Each row comes from the steps of one walk. Every step used is in the known rows, and no mark comes twice. Write the walk behind each row, first mark first.
Known rows:
X, A, J, H, T: [ 0.88  5.30 -1.81 -2.54 -3.91 -2.18 -0.37 -1.04  1.42  1.48 -0.16 -0.05
  1.05 -1.10  1.82  0.85 -2.55 -0.03  1.35 -0.78 -1.01]
H, R, A, P: [-2.59 -0.91  2.68  3.11 -1.18  1.19  1.61  0.48  0.75 -3.43 -3.10  0.73
  0.82 -0.20  0.66  1.06 -1.05  0.45 -1.69  0.66 -0.17]
J, H, R, A: [-2.92 -0.52  1.38  0.64 -1.02  0.67 -0.19 -0.02 -0.83 -0.48  1.14  1.75
  1.66  0.17  2.72 -0.04  0.67 -0.89  0.25 -2.82 -3.67]
T, H, P: [-1.94 -3.01  0.25 -1.01  1.17 -4.75  0.45  2.43 -1.33  2.38 -0.83 -0.65
  1.76  2.25 -2.79  4.61  0.70 -0.80  0.55 -2.23  3.49]
H, X, A: [ 0.82 -4.87  1.11 -2.69  0.01  1.34 -0.85 -3.31 -2.29 -3.47  1.04 -0.06
 -1.13 -1.45 -2.10 -2.66 -1.05 -1.40  0.37  0.82  1.18]
X, H, R, A, J: [-2.27  3.03 -0.38  0.74 -1.12  6.14  2.72 -1.52  1.93 -4.49 -2.32  1.55
 -2.98  0.74  2.63  4.00 -1.61  0.03 -0.35 -1.67 -5.71]
A, J, H: [-0.91  4.05 -1.00  0.89 -2.72 -2.00 -3.22  3.29 -0.65  4.68  0.17 -0.64
 -1.76  0.94  1.40 -0.59  0.78  2.84  0.62 -2.19 -3.31]
T, H, R, A, J: [ 0.44  3.35 -1.56 -0.33 -2.01  0.22  3.36  1.08  0.59  0.45 -2.96  0.66
 -1.20 -0.63  2.90  4.25 -0.25  1.81  1.11 -2.22 -3.46]
X, H, J: [ 1.68  0.72  0.58 -1.51  0.34  5.86 -0.42 -1.40  1.21 -1.38 -0.59 -0.65
 -1.32  2.62  2.21  2.42  1.23  0.21  0.89  0.39 -0.99]
H, R, A, J: [-0.98  3.33  0.94 -0.37 -1.05  1.62  1.25 -0.72  1.13 -3.08 -4.53  0.18
 -1.82  0.72  3.51  1.23 -1.35  3.56 -0.32 -2.59 -4.12]
R, A, P, H, J: [ 6.31  2.33 -0.57  3.00  0.69  2.01  2.56  0.96  2.33 -1.43 -1.51  0.70
  1.06 -1.58  0.40 -0.94  0.40  0.71 -1.70  3.35 -0.43]
A, P, H, R: [-5.42 -2.77 -0.02  2.54  1.88 -2.04 -0.06  1.96  2.75 -0.37 -1.62  3.46
  2.36  0.31 -0.75  0.82 -0.03  1.57 -2.56  1.99  3.72]
X, A: [ 0.90 -2.91  0.95 -2.78  0.22  1.23  0.04 -2.89 -1.12 -2.20 -1.53 -0.80
 -0.08  1.19 -1.75 -3.90 -0.05 -0.21  1.62 -2.73  2.08]
N, X: [ 0.03 -1.44  2.16 -2.03  4.95 -0.49 -2.50 -0.59 -1.44  3.08  0.70 -4.54
 -1.55  3.99  1.28 -0.62  2.89  1.11  0.95 -0.75  3.86]
N, X, A, J: [ 2.75  2.74 -1.64 -3.34  1.84  0.82  0.65 -2.78 -0.57  0.06  0.10 -3.29
 -2.36  1.50  1.14 -1.09  1.42  1.67  2.29 -0.76  1.34]
J, H, R, A, P: [-2.85  0.32  1.26  4.50 -3.01  0.08  0.98  2.37 -0.26 -0.47  0.95  2.03
  2.35 -1.48  1.27  1.00  0.04 -0.90 -1.07  1.01 -2.36]
P, H: [-0.72 -2.96  0.18 -0.23  3.83 -1.56 -1.68 -0.02  0.64  2.52 -1.13  0.44
  0.15  1.37 -1.39 -3.60  0.90  0.84 -0.43 -1.98  2.66]
H, X, A, P: [ 0.68 -4.08  0.89  0.82 -1.64  0.77 -0.19 -0.72 -1.68 -3.66  1.04  0.50
 -0.83 -3.08 -3.59 -1.43 -1.63 -1.46 -1.34  4.64  1.99]
J, H: [-1.86 -1.43  0.96  0.35 -0.52 -1.92 -3.66  2.11 -1.75  4.10  1.54 -0.75
  0.40  1.61  0.08 -2.11  1.63  0.08  0.93 -2.76 -0.37]
T, H, X, A: [ 2.32 -4.46 -1.77 -2.70 -0.62 -0.29  1.02 -1.39 -2.82 -0.41  2.29  0.41
 -0.34 -2.74 -2.63  0.26  0.01 -3.16  1.78  1.12  2.23]
R, A: [ 2.02 -0.81  2.90  0.32  1.11  1.55  0.21 -0.97 -1.31 -0.80 -2.20 -2.17
 -1.42  1.15 -0.53 -2.99 -0.35  0.36  0.28 -3.00 -1.55]
R, A, J: [ 3.33  3.87  0.75  0.70 -0.86  1.30  0.34  0.42 -0.23 -0.47 -3.80 -2.34
 -3.49  0.61  0.80 -1.59 -1.04  2.97 -0.04 -2.99 -4.47]

Which walk is each row?
[-4.40 -3.30  1.64 -0.31  1.95  0.75 -0.21 -0.28 -0.20 -2.41 -0.01  0.22
  0.19  2.99 -3.25  3.89 -0.57 -2.47 -0.57 -1.14  0.74] -> X, H, P
[ 0.86  4.09 -0.37  1.62 -2.41 -2.71  0.55  2.40 -0.96  0.19  0.84 -0.24
  0.05 -0.09 -0.48  2.15 -0.97  0.08 -0.09 -2.60 -5.50] -> R, A, J, H, P
[-1.64 -1.34  0.93 -1.13  4.78  3.86 -0.92 -1.37 -0.48  1.49  2.83 -3.40
 -2.41  3.54  0.23  1.83  2.81 -2.34  1.16  0.63  2.04] -> N, X, H
[ 1.35  2.87 -2.84 -1.10 -4.09 -0.09 -0.53  0.25 -0.82  1.60  0.86  0.55
 -0.29 -0.68  0.05 -2.36 -0.01  0.69  1.86 -2.67 -2.85] -> X, A, J, H
[-2.70  1.65  1.76 -1.02 -0.45 -3.71 -3.32  0.71  0.54  4.30  0.06 -1.57
  1.90  1.15  1.68  1.46 -0.85 -0.16  0.40 -0.67  1.23] -> J, H, T
[-1.88 -1.87  2.90 -0.64  0.83  1.91  1.09 -2.04 -0.09 -3.55 -2.92  0.21
 -0.01  1.51  2.01 -0.11 -0.47  0.81 -0.08 -2.86 -1.38] -> H, R, A
[-2.83 -0.26  0.98  3.04  2.32  5.79  3.25 -1.20  0.95 -2.87  1.86 -0.76
 -0.34  0.74  1.27  5.24  1.31 -3.84 -0.65  3.81 -0.11] -> N, X, H, R, A, P
[ 2.24  5.07 -0.59  1.93 -2.99  0.01 -0.39  2.12 -1.13  2.32  0.24 -1.07
 -1.84 -0.80  1.32 -1.38 -0.23  1.05  0.55 -3.04 -6.48] -> R, A, J, H
[-1.72  3.00 -3.07 -3.30 -0.72 -0.02  0.56 -1.95  0.17  0.65  3.56  0.54
  0.95  0.71  4.23  2.35  2.53  0.49  2.44 -0.33 -0.34] -> N, X, A, J, H, R
[ 2.27  0.29 -0.94 -2.53 -1.79  0.78 -0.42 -2.12 -1.24 -3.09 -0.39  0.05
 -3.02 -2.19 -1.05 -1.36 -1.91  1.34  0.28  1.13 -1.53] -> H, X, A, J
[ 2.90  0.93 -0.90  1.75  1.09 -0.42 -0.08  1.90  2.96  0.99 -1.70  0.77
  1.37 -0.03  0.36 -0.16  1.15  2.52 -1.49  3.71  2.61] -> A, P, H, J
[-2.84 -3.61 -1.94  0.60  0.67 -0.42  2.51 -0.99  2.48 -3.59 -0.72  4.86
  3.51 -1.52 -1.83 -1.16 -0.89 -0.73 -1.30  1.71  4.35] -> X, A, P, H, R
[ 2.36 -1.02  0.31  4.90  1.60  0.09  2.08  1.78  0.75  0.14 -1.27  0.55
  0.48 -1.74 -2.86 -3.22 -0.54 -1.30 -2.26  1.09  0.46] -> R, A, P, H
[ 0.54 -0.29 -1.10  0.06  0.90 -2.66  2.42 -1.40  3.43 -1.13 -1.68  1.54
  3.19 -1.97 -2.71 -0.29 -3.06 -2.18 -1.49  3.56  5.90] -> X, A, P, H, T
[ 2.18 -2.16  0.47 -3.57  3.34  1.32  0.65 -4.00 -1.61 -0.15  1.22 -3.34
 -0.24  2.20 -0.26 -2.51  2.03 -1.05  2.36 -1.02  4.21] -> N, X, A
[ 5.21 -0.10 -2.58 -0.12 -0.37  1.60  2.59 -1.09  2.66 -2.21 -0.43  2.48
  2.46 -1.45 -0.78 -1.81  0.39  0.29 -0.32  3.67  3.17] -> X, A, P, H, J
[ 2.38  3.88 -3.27 -2.21 -0.38 -0.32 -0.25 -0.84 -1.51  2.83  4.18 -2.14
 -0.65  0.38  1.64 -0.75  2.37 -0.04  2.69 -0.85 -0.61] -> N, X, A, J, H
[-4.63 -3.68  0.17 -1.52  3.88 -1.38 -1.18 -0.75  2.19 -0.05 -1.79  2.84
  1.58  1.59  0.92 -0.54  0.68  1.65 -0.84 -1.73  2.64] -> P, H, R
[-3.87 -1.77  1.22  0.16 -0.12 -4.45 -2.49  2.32 -1.66  2.15  1.91 -0.02
  2.45  2.15 -2.00  1.50  1.00 -0.48  0.00 -2.29  0.44] -> J, H, P
[ 4.25  1.22 -0.92 -2.62 -0.47 -0.12  0.06  1.17  0.13  3.27 -1.39 -1.34
  0.31  1.73  2.73  3.00  2.31  2.05  2.13 -0.34  1.54] -> T, H, J
[ 1.47  1.48  0.91  3.18  1.56 -1.94  2.22  0.64  3.09 -0.10 -2.48 -0.15
  1.74 -2.09 -1.15  0.23 -3.05 -1.70 -2.57  3.05  2.17] -> R, A, P, H, T
[ 1.63 -5.59 -1.26 -2.28  2.41  0.02  0.16 -3.02 -0.68 -2.47  2.70  2.45
  0.07 -2.84 -3.58 -4.17 -0.90 -2.26 -0.61  1.42  1.99] -> P, H, X, A
[ 1.83  7.52 -0.11  0.35 -3.29 -1.90  0.21  0.83  1.34  2.39 -1.30 -1.59
 -0.64 -1.06  3.30  2.08 -2.64  0.61 -0.08 -0.98 -4.91] -> R, A, J, H, T
[-0.47  2.29 -0.93  0.46 -2.68 -2.05 -3.94  2.58 -1.84  3.39  2.58 -0.23
 -2.43 -1.72  0.71  0.84 -0.18  1.90 -0.43  1.14 -4.20] -> A, J, H, X
[-0.98 -3.65  0.16  3.01  2.06 -2.29 -1.98  2.41  0.39  0.52  1.19  1.48
 -0.09 -2.80 -3.56 -0.93 -0.45 -0.42 -3.53  5.47  2.76] -> A, P, H, X
[ 0.01 -3.14 -0.53  1.76 -3.81 -0.59 -0.85  1.61 -2.64 -0.68  4.94  1.96
  1.28 -4.20 -3.32 -1.22 -0.45 -3.33 -0.73  4.67  0.43] -> J, H, X, A, P
[-1.93 -2.94  1.17  0.25 -0.47 -1.57 -4.26  1.59 -3.16  2.68  4.09  0.07
 -0.58 -1.08 -0.39 -0.54  0.77 -0.88 -0.45  1.10 -1.19] -> J, H, X
